Each row was made from one small tree. The marks that hang from a mark follow it in brackets, in the order of their numbers. Every link used is in the known rows. Write each row's tree.
Known rows:
j_290{j_121{j_74 j_469 j_761 j_778}}: [ 4.31, -4.66,  2.10,  2.59, -2.78,  0.74, -4.39,  2.74,  1.80,  1.22,
 -0.55,  1.29, -6.46,  0.20, -1.38, -0.60, -4.08, -4.29, -2.50, -2.56,
 -2.48]
j_400{j_121}: [ 1.85, -0.78, -0.73,  0.66, -0.47, -0.16, -1.44,  0.89,  0.93,  2.13,
  0.16,  0.00, -1.87,  0.56, -0.07, -2.02, -0.23,  0.60,  0.85,  0.65,
 -0.01]
j_290{j_121{j_761 j_778}}: [ 2.18, -3.76,  1.54,  2.01,  0.25,  0.27, -2.54,  1.57,  2.38,  0.89,
  0.79,  0.46, -3.19,  0.24, -2.25, -0.50, -1.66, -0.99,  0.48, -1.22,
 -1.52]
j_290{j_121}: [ 1.69, -2.47,  0.14,  1.41,  1.27,  0.50, -0.60, -0.95,  3.48,  0.04,
 -0.37, -0.81, -1.68,  1.54, -0.21, -1.55,  0.61,  0.02,  1.13,  0.41,
 -0.29]
j_739{j_121{j_74 j_761}}: [ 4.10, -2.28,  0.06,  2.69, -1.57,  0.39, -3.13,  2.92,  0.00,  3.55,
  1.15,  0.34, -3.69, -0.03, -0.32,  1.63, -2.95, -3.30, -1.30, -2.63,
 -1.56]
j_400{j_121{j_290}}: [ 2.73, -1.94, -0.32,  1.87, -0.25,  0.64, -1.51,  1.16,  1.24, -0.09,
  0.69,  1.87, -3.20,  0.88, -0.36, -0.63,  0.18, -0.41,  0.56,  0.28,
 -0.38]
j_556{j_469{j_121 j_173}}: [ 2.91, -1.10, -0.51, -1.98, -0.40, -1.14,  0.56,  2.40,  1.67,  1.48,
 -0.17, -0.31, -1.97,  0.50, -1.22, -0.73, -2.83, -1.85,  1.25, -0.01,
  1.95]
j_400{j_121{j_290 j_761}}: [ 3.28, -2.90,  0.13,  3.05, -1.71,  0.32, -2.34,  2.05,  1.68, -0.34,
  1.71,  2.39, -5.22,  0.49, -1.16,  0.68, -0.98, -1.00,  1.07, -0.66,
 -0.89]
j_739{j_121{j_469{j_173} j_761 j_778}}: [ 4.70, -2.98,  1.88,  1.62, -1.06, -0.90, -3.60,  4.53,  3.28,  5.14,
  0.08,  2.25, -3.39, -1.01, -2.37,  1.32, -3.12, -3.88, -2.17, -2.80,
 -1.44]
j_400{j_121{j_761}}: [ 2.29, -1.79, -0.34,  2.01, -1.94, -0.33, -2.35,  1.72,  1.22,  1.96,
  1.20,  0.55, -4.09,  0.20, -0.92, -0.69, -1.39, -0.01,  1.55, -0.46,
 -0.57]
j_469{j_173}: [ 2.31, -1.42, -0.01, -0.29,  0.70, -0.78, -0.51,  2.28,  1.91,  1.44,
  0.80,  0.81, -1.44,  0.52, -0.08, -1.20, -0.50, -0.99,  0.71,  0.19,
  0.80]
j_739{j_121{j_290 j_469 j_761 j_778}}: [ 5.04, -4.31,  1.95,  3.92, -0.72,  1.15, -3.22,  3.58,  1.99,  2.10,
  0.09,  2.68, -5.05, -0.50, -2.34,  3.05, -2.82, -3.35, -3.28, -2.93,
 -2.23]
j_443{j_121{j_290 j_469 j_761 j_778}}: [ 4.14, -4.89,  1.07,  3.46, -1.15,  0.71, -3.09,  4.56,  0.14, -1.36,
 -0.70,  2.34, -6.75, -1.02, -2.06,  2.58, -3.17, -2.98, -1.87, -2.09,
 -1.31]
j_761{j_121{j_290}}: [ 2.85, -3.42, -0.39,  1.30,  0.66,  0.47, -0.93,  0.72,  1.52,  0.65,
  0.50,  3.05, -2.79,  0.89,  0.66,  0.03,  0.46, -0.12, -0.42, -0.35,
  0.06]
j_469{j_121{j_290 j_761} j_173 j_556}: [ 4.58, -2.34, -0.74,  2.17,  0.17, -0.05, -3.12,  4.84,  5.10, -0.92,
  3.43,  2.97, -3.05,  0.00, -1.09,  2.33, -1.48, -4.21,  3.75, -0.74,
  0.64]
j_739{j_121{j_761}}: [ 3.10, -2.19,  0.08,  2.88,  0.09,  0.14, -1.84,  1.75,  1.85,  3.21,
  0.89, -0.19, -2.58,  0.06, -0.99,  1.92, -1.38, -0.92, -0.06, -1.65,
 -0.76]
j_121{j_761 j_778}: [ 2.33, -2.82,  0.87,  1.39, -0.02,  0.39, -2.00,  3.52, -1.24,  1.60,
  1.11,  0.64, -3.22, -0.60, -1.90,  0.36, -2.72, -0.65, -0.55, -1.09,
 -0.87]
j_290{j_121{j_469{j_173 j_556}}}: [ 4.02, -2.41, -0.34,  1.50,  0.74, -0.27, -2.83,  1.21,  8.17,  0.32,
 -0.23,  1.33, -2.63,  1.45, -0.49, -1.27,  0.61, -3.04,  1.71,  0.68,
 -0.33]
j_469{j_556}: [ 2.37, -0.80, -1.90,  1.37,  1.95,  0.89, -1.51,  1.95,  1.53,  0.10,
  1.15, -0.21, -0.96,  0.56, -0.01, -0.28,  0.29, -0.25,  1.92,  1.44,
  0.07]
j_121{j_290 j_469{j_173} j_761 j_778}: [ 4.92, -4.60,  2.30,  2.10, -1.38,  0.05, -2.88,  4.88,  2.35,  0.15,
  0.96,  4.24, -6.16, -0.34, -2.42,  1.35, -3.15, -4.14, -2.06, -2.05,
 -1.08]
j_739{j_121{j_290}}: [ 3.40, -2.12,  0.09,  2.46,  1.67,  1.03, -1.02,  1.20,  2.01,  1.11,
  0.43,  1.07, -1.54,  0.77, -0.59,  1.87,  0.22, -1.31, -1.07, -0.78,
 -0.66]
j_290{j_121{j_74 j_469 j_778}}: [ 3.77, -3.62,  1.75,  1.26, -1.42,  0.98, -3.46,  1.80,  1.62,  1.48,
 -1.53,  0.65, -4.04,  0.57, -0.54, -1.82, -2.92, -3.59, -3.07, -1.55,
 -2.05]

Write each row's tree:
[ 4.94, -4.48,  1.19,  1.21, -2.00,  1.01, -3.74,  3.52, -0.57,  1.90,
 -0.91,  4.66, -5.34, -0.19,  0.34, -0.35, -3.06, -3.84, -4.59, -2.26,
 -1.74] : j_761{j_121{j_74 j_290 j_469 j_778}}
[ 3.50, -2.83,  1.07,  2.02, -2.84, -0.17, -3.70,  3.23,  0.99,  2.91,
 -0.15,  1.57, -5.38, -0.70, -1.91, -0.84, -3.24, -1.40, -1.40, -1.45,
 -1.59] : j_400{j_121{j_469 j_761 j_778}}
[ 3.97, -2.61,  1.04,  0.70, -1.69,  1.08, -2.93,  3.62, -1.84,  2.12,
 -1.08,  0.88, -4.18, -0.41, -0.16, -1.18, -4.14, -3.35, -4.12, -1.39,
 -1.37] : j_121{j_74 j_469 j_778}
[ 3.19, -2.40,  0.47, -0.58,  0.38,  0.95, -0.05,  3.03, -1.23, -0.47,
 -0.07,  0.80, -2.92,  0.00, -2.64,  0.64, -3.69, -1.79, -0.86, -0.50,
  0.41] : j_556{j_469{j_121{j_290 j_778}}}
[ 4.05, -1.47, -0.87,  0.91,  0.33, -0.15, -2.39,  3.16,  4.68,  1.01,
  0.28,  1.38, -2.56,  0.42, -0.21, -0.40, -0.42, -2.48,  0.57,  0.89,
  0.27] : j_121{j_469{j_173 j_556}}
[ 4.82, -3.50,  1.40,  2.97, -0.92,  1.11, -4.21,  4.90, -1.00,  2.40,
  1.59,  2.87, -4.40, -0.68, -1.95,  2.49, -3.65, -4.81, -2.59, -3.33,
 -2.47] : j_739{j_121{j_74 j_290 j_761 j_778}}
[ 5.08, -4.16,  1.01,  4.66, -1.07,  0.98, -2.21,  2.01,  3.56,  1.13,
  0.02,  2.01, -5.64,  0.50, -1.20,  3.44, -1.73, -2.88, -2.18, -2.42,
 -1.53] : j_739{j_121{j_290 j_469 j_761}}
[ 3.28, -1.33, -1.65,  2.37,  0.05,  0.55, -2.59,  3.15,  2.83,  0.45,
  2.29, -0.51, -2.18, -0.26, -0.59,  1.42, -1.87, -1.48,  3.45, -0.38,
  0.51] : j_469{j_121{j_761} j_556}
[ 4.20, -3.00, -0.79,  2.47,  1.29,  1.26, -3.66,  4.60,  1.59, -1.81,
 -0.77,  2.12, -3.81, -0.75, -1.40,  1.70, -1.03, -3.03, -0.59, -0.11,
 -0.98] : j_443{j_121{j_290 j_469{j_556} j_778}}
[ 4.48, -3.39,  0.02,  2.84, -0.70, -0.48, -3.83,  2.21,  8.26,  0.04,
  0.89,  1.88, -4.64,  1.05, -1.32,  0.13, -0.64, -3.54,  2.29, -0.36,
 -0.90] : j_290{j_121{j_469{j_173 j_556} j_761}}
[ 3.63, -0.54, -1.05,  0.02,  0.11,  1.15, -4.07,  5.10, -0.71,  1.98,
  1.31,  0.22, -0.67, -0.89, -0.32, -0.55, -3.51, -3.84,  0.43, -0.58,
 -0.35] : j_469{j_121{j_74 j_778} j_556}
[ 3.57, -2.15,  1.12,  1.55,  0.43,  0.56, -2.35,  2.20,  1.31,  4.50,
 -1.45,  0.19, -1.71, -0.34, -1.33,  0.32, -2.14, -1.67, -3.68, -1.40,
 -1.40] : j_739{j_121{j_469 j_778}}
[ 4.25, -1.52, -1.60,  2.14, -1.50,  0.86, -3.96,  4.41,  1.02,  0.83,
  2.42,  0.04, -3.34, -0.29,  0.08,  1.10, -3.51, -3.76,  2.22, -1.24,
 -0.20] : j_469{j_121{j_74 j_761} j_556}
[ 3.97, -1.27, -1.09,  0.77,  1.48,  0.28, -2.24,  3.92,  4.70, -0.84,
  2.39,  2.34, -0.98,  0.33, -0.33,  0.96, -0.29, -3.56,  3.25,  0.31,
  1.17] : j_469{j_121{j_290} j_173 j_556}
[ 3.88, -2.50,  0.61,  0.60,  1.19, -0.19, -3.97,  3.03,  6.49,  1.39,
 -0.10,  1.98, -1.97,  0.44, -1.83, -1.67, -0.44, -3.52,  0.59,  0.27,
 -1.12] : j_290{j_121{j_469{j_173 j_556} j_778}}
[ 3.75, -0.43, -1.95,  0.85, -0.29,  1.09, -3.05,  3.52,  0.81,  1.02,
  1.40, -0.45, -1.15, -0.02,  1.04, -0.19, -2.36, -3.35,  1.54, -0.18,
  0.41] : j_469{j_121{j_74} j_556}
[ 5.43, -4.78,  1.99,  3.04, -2.92,  1.56, -3.85,  4.82, -1.30, -0.13,
  0.51,  3.42, -7.51, -0.42, -1.33,  1.57, -4.67, -4.85, -3.81, -2.62,
 -2.17] : j_121{j_74 j_290 j_469 j_761 j_778}
[ 3.06, -0.22, -1.63, -0.21,  1.28, -0.42, -2.15,  3.50,  4.27,  1.39,
  1.83,  0.32,  0.32,  0.04,  0.02, -0.41, -0.73, -2.44,  3.49,  0.58,
  1.46] : j_469{j_121 j_173 j_556}
[ 3.20, -3.74,  0.55,  2.40, -1.32, -0.13, -3.02,  4.15, -0.38,  0.73,
 -1.10,  0.44, -5.50, -1.32, -1.70,  1.26, -3.33, -1.94, -1.53, -1.82,
 -0.94] : j_443{j_121{j_469 j_761 j_778}}
[ 4.28, -4.01,  1.36,  2.35, -1.50,  1.40, -3.40,  5.01, -2.52, -0.17,
  1.87,  2.94, -5.77, -0.50, -1.52,  1.35, -4.02, -3.98, -2.07, -2.33,
 -1.85] : j_121{j_74 j_290 j_761 j_778}
[ 5.58, -3.13,  0.79,  3.17, -1.44,  1.48, -2.86,  2.18,  1.51,  1.63,
 -0.81,  1.88, -4.79,  0.74,  0.38,  1.88, -2.13, -4.57, -4.15, -2.21,
 -1.59] : j_739{j_121{j_74 j_290 j_469}}
[ 4.48, -4.58,  1.07,  4.11, -1.66,  1.32, -1.51,  2.04,  1.99, -1.44,
  0.26,  2.26, -6.88,  0.75, -0.73,  2.32, -2.28, -1.92, -1.62, -1.39,
 -0.86] : j_121{j_290 j_469 j_761}
[ 4.54, -3.73,  1.51,  2.14, -3.18,  0.92, -3.84,  4.50, -1.68,  2.08,
 -0.12,  1.46, -6.27, -0.77, -0.96,  0.24, -5.18, -3.87, -3.59, -2.49,
 -1.87] : j_121{j_74 j_469 j_761 j_778}
[ 3.99, -4.08,  0.41,  2.43, -1.30,  0.70, -4.10,  5.86, -2.89, -1.11,
  0.78,  2.44, -5.98, -1.19, -1.51,  2.07, -3.81, -4.31, -1.21, -2.51,
 -1.52] : j_443{j_121{j_74 j_290 j_761 j_778}}
[ 3.22, -2.04,  0.20,  0.72, -1.18, -1.07, -1.55,  3.49,  3.10,  1.82,
  1.87,  0.64, -2.71, -0.31, -0.63,  0.52, -2.67, -2.44,  2.31, -1.51,
  1.22] : j_469{j_121{j_761} j_173}
[ 4.00, -2.57, -0.29,  2.49,  0.62,  1.37, -3.54,  5.15,  1.72, -0.66,
  2.81,  2.19, -2.73, -0.77, -2.10,  2.34, -2.68, -3.17,  1.98, -1.04,
 -0.58] : j_469{j_121{j_290 j_761 j_778} j_556}
[ 3.85, -3.74,  0.66,  0.31, -0.73,  0.80, -3.39,  3.64, -1.69,  1.89,
  0.57,  4.24, -3.33, -0.14,  0.12, -0.66, -2.27, -2.93, -2.52, -1.68,
 -1.34] : j_761{j_121{j_74 j_290 j_778}}
[ 4.54, -3.50,  1.20,  1.93, -2.12,  1.24, -3.62,  5.30, -1.59,  0.23,
  2.00,  2.27, -4.74, -0.77, -1.28,  1.73, -5.06, -4.92, -1.00, -2.96,
 -0.97] : j_469{j_121{j_74 j_290 j_761 j_778}}
[ 3.92, -1.43, -0.19, -0.17,  1.92,  0.25, -3.20,  5.44,  3.23,  0.27,
  2.38,  3.05, -0.47, -0.56, -1.63,  0.54, -1.59, -4.04,  1.98, -0.16,
  0.42] : j_469{j_121{j_290 j_778} j_173 j_556}
[ 3.91, -3.57, -0.30,  1.23, -1.03,  0.77, -2.25,  1.99, -0.26,  0.98,
  0.46,  3.59, -3.97,  0.65,  1.43, -0.39, -1.16, -2.47, -1.73, -1.24,
 -0.66] : j_761{j_121{j_74 j_290}}
[ 3.98, -2.60,  0.41, -0.44, -2.91,  0.18, -2.34,  4.97, -3.26,  1.81,
  0.54,  0.01, -5.02, -0.83, -2.40,  0.44, -6.73, -3.75, -1.18, -2.22,
 -0.41] : j_556{j_469{j_121{j_74 j_761 j_778}}}
[ 4.42, -2.29,  0.12,  2.37,  0.00,  1.33, -2.37,  2.33,  0.25,  1.62,
  0.51,  1.61, -2.70,  0.49,  0.32,  1.54, -1.43, -3.67, -2.12, -1.73,
 -1.26] : j_739{j_121{j_74 j_290}}
[ 4.16, -3.11,  0.96,  1.98, -2.93,  0.65, -4.81,  5.02, -1.51,  1.09,
  1.92,  3.58, -5.87, -0.65, -1.73, -0.02, -3.59, -3.88, -1.18, -2.14,
 -2.21] : j_400{j_121{j_74 j_290 j_761 j_778}}
[ 5.24, -2.36, -1.29,  0.16, -1.80, -0.65, -4.53,  3.95,  3.84,  3.32,
  0.16,  3.78, -3.63,  0.18,  1.48, -1.44, -1.46, -4.44, -0.63, -0.73,
 -0.47] : j_761{j_121{j_74 j_469{j_173 j_556}}}
[ 3.94, -3.37, -0.07,  1.62, -1.37,  0.65,  0.11,  2.40,  0.58, -1.64,
  0.87,  0.83, -5.54,  0.49, -2.22,  2.36, -3.74, -1.88,  0.78, -1.11,
  0.65] : j_556{j_469{j_121{j_290 j_761}}}
[ 4.82, -3.75,  1.58,  1.70, -1.52,  1.82, -3.09,  4.03, -1.62,  0.03,
 -0.53,  2.79, -5.46, -0.01, -0.47,  0.33, -3.70, -4.16, -4.40, -1.69,
 -1.70] : j_121{j_74 j_290 j_469 j_778}
[ 5.72, -3.57, -1.15,  2.52, -1.45,  1.34, -4.13,  2.93,  2.42,  0.25,
  0.23,  4.17, -5.19,  0.64,  1.35,  0.34, -1.26, -3.98, -1.66, -0.68,
 -1.23] : j_761{j_121{j_74 j_290 j_469{j_556}}}
[ 4.07, -0.47, -0.70, -1.22,  0.11, -0.20, -4.55,  6.47,  0.99,  2.87,
  1.96,  1.51, -0.37, -0.97, -0.70, -1.04, -3.42, -5.39,  1.26, -0.82,
  0.14] : j_469{j_121{j_74 j_778} j_173 j_556}
[ 3.10, -3.90,  1.41,  1.95, -1.43,  0.58, -3.93,  2.87,  0.50,  1.30,
  0.95,  0.98, -4.47,  0.21, -1.59, -0.75, -3.19, -3.33, -0.57, -2.05,
 -2.14] : j_290{j_121{j_74 j_761 j_778}}
[ 3.26, -2.44, -0.35,  0.75, -0.41, -1.18, -1.66,  2.89,  2.75,  0.79,
 -1.61,  0.60, -3.64, -0.32,  0.15, -0.15, -1.11, -2.37, -0.33, -0.52,
  0.87] : j_443{j_121{j_469{j_173}}}
[ 4.64, -2.22,  1.20,  1.27, -1.15,  0.90, -3.77,  3.45, -0.54,  4.77,
 -1.42,  0.67, -2.91, -0.57, -0.50,  0.06, -3.67, -4.07, -4.76, -2.38,
 -2.01] : j_739{j_121{j_74 j_469 j_778}}
